Each row was made from one small tree. The marks that hang from a mark follow it in brackets, in alphabetical order. Every link used is in the known rows. Write each row's tree.
Known rows
J[D]: [1.02,-1.35,1.19,-0.12,-0.16,-0.75,-1.15,0.13,-1.00,-0.65,0.82,0.15,0.74,1.25,1.61,-2.54]
G[J Q]: [-0.19,0.13,-0.46,-0.04,-2.74,2.00,-0.98,-1.10,-0.12,-1.32,0.91,0.57,0.87,-0.77,2.23,0.93]
G[Q]: [-0.47,-0.15,0.21,-0.13,-0.18,0.99,-0.49,-0.62,-0.32,-0.80,1.05,0.19,0.61,0.47,2.05,-0.12]
G[J[D N Y] Q]: [0.63,-0.23,-0.27,1.67,-6.81,1.56,-1.36,-0.42,-0.45,-0.77,-0.58,1.01,2.55,-1.26,2.15,0.95]
D[C J[Y] T]: [0.23,-1.11,1.09,1.58,0.55,-3.26,-3.73,-1.02,0.29,0.05,0.44,1.50,0.27,-0.13,-1.10,-0.24]
R[C[D[Q T]]]: [0.11,-1.65,-1.52,1.90,3.87,-1.08,-3.04,-0.03,-4.29,0.33,1.70,0.41,0.50,1.14,2.12,-0.93]
J[D[Q] N Y]: [0.32,-0.19,1.63,2.39,-2.70,0.18,-1.30,0.74,-1.96,0.23,0.05,0.99,2.23,-0.24,1.32,-0.94]
J[D[T] Y]: [1.54,-1.74,0.41,1.29,-0.69,-1.62,-0.38,0.06,-0.85,0.28,0.37,1.08,1.26,1.43,1.06,-1.57]
G[J[D[T]] Q]: [1.05,-1.09,-1.60,1.73,-2.80,1.02,-2.63,-0.32,-1.03,0.04,0.17,0.71,1.22,0.53,2.89,-0.58]
D[C J[N] Q T]: [-0.70,0.46,1.62,3.55,0.75,-2.27,-6.91,0.03,-1.44,0.96,0.32,1.05,0.41,-0.63,-0.39,-0.97]
G[J[D[C T] N Y] Q]: [1.01,-0.98,-1.37,2.25,-4.90,-1.31,-3.45,-0.47,-0.29,-0.20,-0.97,1.26,2.25,-0.85,0.82,0.40]
J[N Y]: [0.23,0.01,2.00,0.45,-2.26,-0.57,-0.07,-0.38,-0.04,-1.07,0.55,1.01,1.51,-0.47,0.16,0.34]
R[C[D[J[N Y] Q T]]]: [-0.14,-0.70,-0.12,4.48,-0.25,-1.42,-5.46,-0.35,-4.13,1.00,0.53,1.40,1.35,-0.78,1.07,0.64]
R[C[D[J[N] Q]]]: [-0.78,-0.35,0.58,2.83,0.15,-0.30,-6.05,-0.39,-4.27,-0.02,0.95,0.39,0.77,-0.84,1.54,-0.28]
J[D[C Q] N Y]: [0.07,-0.65,1.22,1.61,-1.80,-1.57,-2.73,0.60,-1.56,0.01,-0.21,0.78,2.16,-0.31,0.22,-1.29]
N[J]: [0.93,-1.31,2.22,-0.41,0.24,0.47,-0.02,-0.15,-0.59,-2.08,1.34,0.61,0.36,1.41,1.26,-0.63]
C[D[J Q T]]: [-0.50,-0.52,-0.35,3.25,2.06,-0.70,-6.01,-1.04,-3.05,0.75,1.06,1.05,-0.19,0.40,2.01,-0.32]

Which tree is each row?
[-0.40,-0.05,0.37,4.37,-0.92,-0.92,-5.65,-0.98,-2.76,0.80,0.08,1.74,0.98,-0.78,1.25,0.95] -> C[D[J[N Y] Q T]]
[0.68,-0.89,-0.81,0.89,-5.17,1.69,-0.38,-0.85,-0.48,-0.91,-0.06,0.90,2.14,-0.71,2.54,0.49] -> G[J[D Y] Q]
[1.26,-0.47,-1.04,2.94,-6.00,0.63,-2.14,-0.26,-0.72,0.12,-0.73,1.39,2.35,-0.78,2.06,0.74] -> G[J[D[T] N Y] Q]
[-0.58,0.26,1.63,3.82,-0.32,-2.68,-5.48,-0.26,-1.04,0.99,-0.01,1.73,1.13,-1.11,-0.87,0.14] -> D[C J[N Y] Q T]
[-0.43,-0.75,-0.29,3.62,0.93,-0.87,-4.57,-1.41,-2.71,0.67,0.75,1.72,0.52,0.00,1.65,0.63] -> C[D[J[Y] Q T]]
[0.38,-1.28,-0.15,2.66,0.27,-2.41,-6.27,-0.66,-3.15,0.11,0.74,0.50,0.29,0.07,0.90,-0.43] -> R[C[D[J[N] T]]]
[-0.85,0.25,1.24,3.07,-2.07,-0.08,-4.88,-1.25,-2.56,-0.05,0.31,1.50,1.18,-1.53,1.32,1.13] -> C[D[J[N Y] Q]]
[1.85,-2.31,2.00,0.52,-2.42,0.05,0.51,0.16,-1.05,-1.63,0.44,1.01,1.56,1.49,1.50,-0.94] -> N[J[D Y]]
[-0.13,-0.94,-1.11,1.97,2.94,-0.62,-3.23,-0.64,-3.09,0.30,1.39,0.78,0.20,1.20,2.33,-0.73] -> C[D[Q T]]
[0.52,0.27,1.11,2.14,-3.82,1.53,-3.52,0.67,-1.98,-0.21,0.29,0.68,1.83,-0.86,1.93,-1.11] -> G[J[D[Q] N]]
[1.28,-1.56,0.39,1.54,-1.45,-3.69,-2.85,0.30,-0.51,0.16,-0.43,1.01,1.59,0.55,-0.61,-1.59] -> J[D[C T] N Y]
[0.31,-1.34,-0.33,2.32,0.00,-1.84,-3.97,-2.01,-1.49,-0.11,0.63,1.52,0.22,0.21,1.03,0.71] -> C[D[J[Y] T]]
[-0.33,-1.36,-0.79,0.73,2.91,-0.20,-2.36,-0.25,-4.21,-0.50,1.90,0.09,0.67,0.53,2.15,-0.86] -> R[C[D[Q]]]
[0.15,0.27,2.07,2.59,-0.88,-1.35,-5.00,-0.24,-0.54,0.38,0.44,1.08,0.17,-0.20,0.22,-0.63] -> D[J[N] T]
